Known rows, with every step that occurs:
gopiv vedok lasose foso: [ 0.09  0.20  0.13  0.05  0.05  0.07  0.46  0.23 -0.18  0.12 -0.14  0.56
  0.11 -0.02 -0.21  0.37  0.07  0.08  0.32 -0.35 -0.07  0.28  0.02 -0.17
 -0.12 -0.07 -0.28]
foso lasose vedok: [ 0.11 -0.28  0.16 -0.45  0.15 -0.03  0.28 -0.03  0.07 -0.14  0.09 -0.18
  0.12 -0.33  0.01  0.15  0.22 -0.02  0.44 -0.02  0.01  0.28  0.30  0.23
 -0.27  0.16  0.06]
gopiv vedok misa: [-0.05  0.27  0.01  0.21 -0.02  0.02  0.22 -0.08 -0.09 -0.27 -0.19  0.36
  0.17 -0.05 -0.14  0.26 -0.16 -0.04 -0.12 -0.18  0.04 -0.36  0.57 -0.40
  0.20  0.24 -0.25]
lasose vedok fifi: [ 0.17 -0.36  0.09 -0.24 -0.05  0.01  0.02  0.00  0.04 -0.20 -0.02  0.25
  0.02 -0.20 -0.02  0.20  0.11  0.08  0.60  0.13 -0.01  0.13  0.10 -0.27
 -0.21 -0.01  0.13]
kozu vedok misa nibu: [ 0.00  0.21  0.01 -0.16  0.06  0.10  0.19 -0.07  0.16 -0.35 -0.28  0.16
 -0.08 -0.01 -0.64  0.27 -0.10  0.09 -0.24 -0.13 -0.06 -0.27  0.12 -0.17
  0.56  0.29  0.08]
kozu vedok fifi: [ 0.15 -0.15  0.06 -0.13 -0.23  0.09  0.04  0.00  0.09  0.00 -0.38  0.25
 -0.08  0.10 -0.32  0.14 -0.06  0.15  0.01  0.03 -0.02 -0.06  0.00 -0.13
  0.13 -0.05  0.11]
nusel nibu fifi: [ 0.36  0.54  0.11  0.29  0.25  0.16 -0.27 -0.10 -0.07 -0.20 -0.51  0.38
 -0.17 -0.04  0.29 -0.14  0.08  0.24  0.01 -0.14 -0.26 -0.04 -0.41  0.01
  0.07 -0.09  0.67]
gopiv vedok misa nibu lasose foso: [ 0.16  0.23  0.13  0.03  0.20  0.10  0.39  0.20 -0.04  0.08 -0.06  0.61
  0.15 -0.08 -0.61  0.52  0.18  0.12  0.09 -0.37 -0.12  0.19  0.04 -0.22
  0.03  0.06 -0.07]
nusel vedok fifi: [ 0.16 -0.33 -0.02 -0.01  0.16  0.06  0.38  0.20 -0.04 -0.04 -0.32  0.59
 -0.39  0.07 -0.01 -0.07  0.03  0.24  0.42  0.20 -0.19 -0.21 -0.04 -0.28
  0.06 -0.06  0.65]
nibu lasose foso: [ 0.20  0.07  0.15 -0.01  0.03  0.04  0.23  0.31 -0.09  0.32  0.08  0.36
  0.02 -0.06 -0.31  0.39  0.26  0.09  0.17 -0.19 -0.16  0.41 -0.10  0.02
 -0.24 -0.18 -0.13]
foso lasose vedok fifi nibu misa: [ 0.20  0.00 -0.07  0.10  0.01 -0.05  0.39  0.42  0.23  0.30 -0.19  0.00
 -0.23 -0.14 -0.43  0.14  0.18  0.00  0.61  0.29  0.10 -0.05  0.37 -0.16
  0.08 -0.15  0.47]
fifi nibu lasose vedok: [ 0.19  0.01 -0.02 -0.07 -0.09 -0.20 -0.12  0.17  0.07  0.00  0.34 -0.13
  0.17 -0.38 -0.35  0.21  0.14 -0.04  0.64  0.23 -0.13  0.27  0.08  0.09
 -0.32 -0.13  0.46]
gopiv vedok fifi nibu lasose: [ 0.26  0.06 -0.04  0.33 -0.16 -0.08 -0.15  0.16  0.12  0.29 -0.03  0.03
  0.34 -0.01 -0.54  0.11  0.00 -0.03  0.16  0.22 -0.04 -0.03 -0.15 -0.21
 -0.23 -0.15  0.56]
kozu vedok lasose: [ 0.09 -0.07  0.03 -0.11 -0.24 -0.04 -0.05  0.06  0.04  0.08 -0.27  0.06
 -0.02  0.11 -0.45  0.20 -0.06  0.18  0.00 -0.09 -0.10 -0.04  0.04 -0.10
  0.14 -0.06  0.16]
misa vedok: [-0.10  0.02  0.02  0.10  0.33  0.06  0.07 -0.10  0.33 -0.23  0.08  0.00
  0.06 -0.06 -0.05  0.03  0.03  0.02 -0.07 -0.17 -0.02 -0.08 -0.07 -0.27
  0.33  0.21  0.16]
vedok fifi nibu: [ 0.16  0.18 -0.03  0.24 -0.22  0.03  0.07  0.21  0.10  0.01 -0.05 -0.27
  0.03 -0.10 -0.23 -0.01 -0.16 -0.22  0.25  0.45  0.03 -0.10 -0.29 -0.12
 -0.08 -0.07  0.22]
nibu misa vedok: [-0.10  0.03 -0.09  0.23  0.41  0.01  0.18  0.12  0.42  0.06 -0.07  0.25
 -0.21  0.01 -0.25  0.09  0.17  0.17  0.07 -0.23  0.03 -0.19  0.28 -0.44
  0.57  0.06  0.37]
lasose vedok gopiv: [ 0.12 -0.15 -0.02 -0.22 -0.13 -0.11 -0.30  0.18 -0.08 -0.22  0.07  0.20
  0.02 -0.29  0.10  0.30  0.18  0.02  0.69  0.02 -0.03  0.11  0.26 -0.21
 -0.22 -0.07  0.14]
misa vedok lasose: [ 0.02 -0.19  0.07  0.08  0.18  0.01 -0.06  0.00  0.26 -0.11 -0.03 -0.01
  0.14  0.02 -0.23  0.16  0.04  0.11  0.04 -0.12 -0.07 -0.13 -0.07 -0.52
  0.18  0.15  0.24]
vedok fifi nibu nusel: [ 0.04  0.38 -0.05  0.35  0.02 -0.17  0.31  0.20  0.09  0.17 -0.06 -0.57
 -0.10  0.07 -0.29  0.48  0.03 -0.20  0.09  0.16 -0.09 -0.23 -0.48 -0.48
 -0.33  0.11  0.07]
nusel nibu misa: [-0.02  0.18 -0.26  0.26  0.09  0.02  0.43  0.38 -0.03  0.21 -0.35  0.51
 -0.66  0.15 -0.27  0.01  0.18  0.25  0.39 -0.17 -0.17 -0.31  0.27  0.12
  0.50 -0.30  0.68]
kozu vedok: [-0.01  0.16 -0.04 -0.13 -0.19 -0.01  0.08 -0.01  0.06  0.02 -0.24  0.09
 -0.12  0.06 -0.33  0.08 -0.09  0.11 -0.15 -0.11 -0.07  0.02  0.08  0.24
  0.27 -0.06  0.05]
kozu vedok misa: [ 0.01  0.23  0.05 -0.03 -0.26  0.02  0.17  0.03 -0.01 -0.24 -0.27  0.13
 -0.13 -0.03 -0.38  0.36 -0.16  0.01 -0.27 -0.05 -0.07 -0.31  0.48 -0.16
  0.39  0.16 -0.23]
lasose foso: [ 0.06  0.23  0.13 -0.06  0.06  0.12  0.46  0.25 -0.15  0.10  0.02  0.30
 -0.12 -0.09 -0.05  0.27  0.12 -0.02  0.21 -0.18 -0.08  0.35 -0.08  0.10
 -0.09 -0.09 -0.41]
nusel nibu lasose: [ 0.15 -0.05 -0.10  0.16 -0.05  0.00  0.00  0.16 -0.08  0.15 -0.08  0.24
 -0.15  0.11 -0.37  0.05  0.17  0.19  0.14 -0.10 -0.34 -0.11 -0.18  0.21
  0.01 -0.22  0.77]
nibu fifi: [ 0.39  0.39  0.23  0.19  0.24  0.08 -0.55 -0.20  0.08 -0.06 -0.35  0.18
  0.16 -0.09  0.31 -0.06  0.08  0.17 -0.17 -0.04 -0.02  0.16 -0.24 -0.29
 -0.14  0.01  0.24]
lasose vedok fifi nibu: [ 0.18  0.13 -0.02  0.07 -0.20 -0.04  0.10  0.21  0.09 -0.15  0.08 -0.23
  0.03 -0.31 -0.20  0.08 -0.09 -0.20  0.62  0.46  0.00  0.06 -0.13 -0.07
 -0.19 -0.07  0.27]

Rows:
[ 0.35  0.58  0.22  0.22  0.44  0.15 -0.37 -0.32  0.15 -0.37 -0.51  0.47
  0.29 -0.13 -0.04  0.12  0.00  0.21 -0.28 -0.23  0.01 -0.10 -0.09 -0.58
  0.20  0.31  0.31] : gopiv vedok misa nibu fifi
[ 0.11 -0.26 -0.03  0.00  0.17 -0.07  0.28  0.27 -0.09  0.03 -0.22  0.40
 -0.31  0.08 -0.14 -0.01  0.03  0.26  0.38  0.10 -0.28 -0.20  0.01 -0.24
  0.07 -0.07  0.68] : nusel vedok lasose
[ 0.13  0.34  0.04  0.16  0.21 -0.07  0.85  0.59 -0.18  0.21 -0.11  0.24
 -0.43 -0.04 -0.30  0.48  0.13  0.05  0.54 -0.02 -0.36  0.10 -0.31 -0.21
 -0.18 -0.09  0.16] : fifi nibu nusel vedok lasose foso
[ 0.15 -0.10  0.10 -0.10 -0.11 -0.11 -0.05  0.08 -0.02 -0.26  0.15  0.16
  0.08 -0.31 -0.29  0.49  0.12  0.03  0.27  0.04 -0.12 -0.08  0.59 -0.35
 -0.07  0.14  0.00] : nibu lasose vedok misa
[ 0.19 -0.29  0.09 -0.37 -0.03 -0.05 -0.12  0.15 -0.01 -0.14 -0.03 -0.02
  0.11 -0.28  0.07  0.30  0.26 -0.01  0.57  0.02  0.02  0.14  0.32 -0.08
 -0.31  0.06  0.11] : foso lasose vedok gopiv
[ 0.16 -0.25  0.03 -0.31  0.17 -0.13 -0.15 -0.01  0.14 -0.13  0.24  0.16
  0.17 -0.28 -0.44  0.26  0.27  0.17  0.53 -0.06 -0.13  0.29  0.05 -0.02
 -0.14  0.02  0.53] : misa nibu lasose vedok
[ 0.13  0.25 -0.19  0.28 -0.19 -0.05  0.25  0.43  0.21  0.36 -0.34  0.16
 -0.38  0.05 -0.59  0.10  0.01  0.07  0.33  0.23  0.06 -0.20  0.24 -0.17
  0.37 -0.28  0.48] : kozu vedok fifi nibu misa
[ 0.21  0.13 -0.05  0.26 -0.17 -0.13 -0.23  0.23  0.12  0.30  0.17 -0.28
  0.20 -0.07 -0.49  0.08  0.04 -0.09  0.07  0.28 -0.10  0.04 -0.20  0.01
 -0.20 -0.16  0.48] : fifi nibu lasose
[-0.12  0.15 -0.19  0.31  0.41  0.07  0.40  0.21  0.30 -0.06 -0.20  0.41
 -0.46  0.06 -0.26  0.02  0.17  0.22  0.24 -0.29 -0.16 -0.34  0.14 -0.19
  0.73 -0.03  0.71] : nusel nibu misa vedok
[ 0.13  0.16  0.16 -0.14 -0.13  0.08  0.42  0.31 -0.11  0.16 -0.20  0.36
 -0.12 -0.01 -0.41  0.44  0.07  0.13  0.20 -0.25 -0.16  0.31 -0.06  0.02
  0.02 -0.15 -0.28] : kozu vedok lasose foso
[ 0.07 -0.07  0.14 -0.35  0.29  0.08  0.33 -0.08  0.18 -0.45 -0.06 -0.03
  0.07 -0.26 -0.42  0.33  0.10  0.00  0.12 -0.07 -0.01 -0.09  0.25 -0.19
  0.22  0.43  0.09] : foso lasose vedok misa nibu
[ 0.21  0.09  0.11 -0.05  0.29  0.09  0.57  0.39 -0.07  0.07 -0.08  0.69
 -0.23 -0.08 -0.55  0.44  0.24  0.21  0.25 -0.17 -0.31  0.14 -0.04 -0.14
  0.10  0.00  0.26] : nusel vedok misa nibu lasose foso
[ 0.22  0.32  0.08  0.15 -0.08  0.01  0.28  0.44 -0.05  0.35  0.15  0.08
  0.03 -0.15 -0.43  0.34  0.14 -0.08  0.25  0.05 -0.15  0.37 -0.24  0.11
 -0.25 -0.22 -0.02] : fifi nibu lasose foso
[ 0.04  0.34 -0.23  0.36 -0.03 -0.11  0.22  0.43  0.16  0.36 -0.10  0.00
 -0.33 -0.02 -0.39  0.02  0.05 -0.02  0.31  0.21  0.07 -0.16  0.26 -0.09
  0.30 -0.24  0.39] : fifi nibu misa
[ 0.11 -0.18 -0.03  0.09  0.29 -0.06  0.53  0.21 -0.03  0.06 -0.33  0.38
 -0.47  0.16 -0.09  0.24  0.13  0.22  0.33  0.08 -0.26 -0.30 -0.21 -0.50
 -0.11  0.05  0.56] : nibu nusel vedok fifi
[ 0.25  0.20  0.14  0.20  0.07  0.09  0.30  0.39  0.14  0.22  0.10  0.17
  0.07 -0.16 -0.50  0.41  0.17 -0.04  0.29  0.02 -0.15  0.31 -0.32 -0.19
 -0.13 -0.12  0.10] : misa vedok fifi nibu lasose foso
[ 0.08  0.09 -0.09  0.24  0.21 -0.22  0.49  0.39 -0.05  0.14 -0.17 -0.02
 -0.39  0.10 -0.30  0.27  0.05  0.11  0.40  0.15 -0.35 -0.30 -0.26 -0.41
 -0.10  0.01  0.70] : fifi nibu nusel vedok lasose
[ 0.10  0.28 -0.21  0.44 -0.03 -0.05  0.28  0.36  0.16  0.33 -0.31  0.31
 -0.18  0.04 -0.44  0.06  0.01  0.04  0.42  0.15  0.13 -0.23  0.29 -0.33
  0.26 -0.22  0.46] : gopiv vedok fifi nibu misa
[ 0.00  0.50 -0.09  0.43  0.07 -0.18  0.38  0.13  0.07  0.15 -0.13 -0.36
  0.03  0.08 -0.31  0.47 -0.02 -0.19  0.12  0.02 -0.05 -0.25 -0.37 -0.50
 -0.31  0.14  0.09] : gopiv vedok fifi nibu nusel
[ 0.07 -0.26  0.09  0.06  0.19  0.14  0.03 -0.07  0.32 -0.18 -0.12  0.17
  0.06  0.01 -0.10  0.09  0.04  0.08  0.06 -0.02  0.02 -0.13 -0.14 -0.55
  0.17  0.16  0.20] : misa vedok fifi
[ 0.14  0.06  0.17 -0.05  0.00  0.08  0.37  0.32 -0.15  0.16 -0.05  0.30
 -0.06 -0.05 -0.18  0.38  0.13  0.06  0.30 -0.19 -0.12  0.30 -0.10 -0.13
 -0.15 -0.11 -0.32] : vedok lasose foso
[ 0.17  0.12 -0.11  0.25 -0.02  0.00  0.39  0.36  0.02 -0.02 -0.15  0.07
 -0.28 -0.09 -0.19 -0.14 -0.15 -0.08  0.48  0.52 -0.15 -0.21 -0.26 -0.08
  0.04 -0.12  0.67] : nusel vedok fifi nibu
[ 0.06  0.18  0.04  0.16  0.25  0.14  0.65  0.47  0.03  0.10 -0.20  0.57
 -0.40  0.00 -0.36  0.39  0.24  0.20  0.46 -0.38 -0.25  0.06 -0.02 -0.22
  0.34 -0.14  0.18] : nusel nibu misa vedok lasose foso
[ 0.29 -0.47  0.11 -0.20 -0.08 -0.04 -0.17  0.05  0.09 -0.01  0.04  0.28
  0.13 -0.17 -0.23  0.27  0.23  0.16  0.56  0.11 -0.07  0.17  0.10 -0.33
 -0.34 -0.08  0.37] : nibu lasose vedok fifi
[-0.03  0.36 -0.19  0.31  0.36 -0.23  0.73  0.39 -0.07  0.10 -0.11 -0.02
 -0.58  0.03 -0.14  0.16  0.03  0.03  0.36  0.18 -0.37 -0.32 -0.29 -0.14
 -0.04  0.04  0.72] : fifi nibu nusel vedok
[ 0.03  0.03  0.08 -0.13 -0.08 -0.05  0.13  0.05 -0.06 -0.44  0.10  0.13
 -0.04 -0.34 -0.08  0.41  0.01 -0.05  0.29  0.04 -0.06 -0.13  0.59 -0.29
  0.04  0.20 -0.22] : lasose vedok misa
[ 0.10  0.30  0.06  0.22  0.17  0.06  0.52  0.50  0.14  0.19 -0.05  0.26
 -0.18 -0.12 -0.45  0.40  0.16  0.03  0.42 -0.13 -0.10  0.15 -0.03 -0.34
  0.21 -0.10  0.01] : fifi nibu misa vedok lasose foso
[ 0.11  0.34 -0.07  0.34 -0.14  0.02  0.17  0.12  0.06 -0.01 -0.14 -0.02
  0.20 -0.08 -0.24 -0.03 -0.22 -0.20  0.29  0.28  0.07 -0.13 -0.16 -0.16
 -0.06 -0.05  0.25] : gopiv vedok fifi nibu
[ 0.18  0.18  0.05  0.07  0.03  0.11  0.47  0.39 -0.21  0.22 -0.05  0.49
 -0.24 -0.01 -0.33  0.32  0.25  0.14  0.32 -0.26 -0.35  0.25 -0.24  0.27
 -0.09 -0.27  0.22] : nusel nibu lasose foso
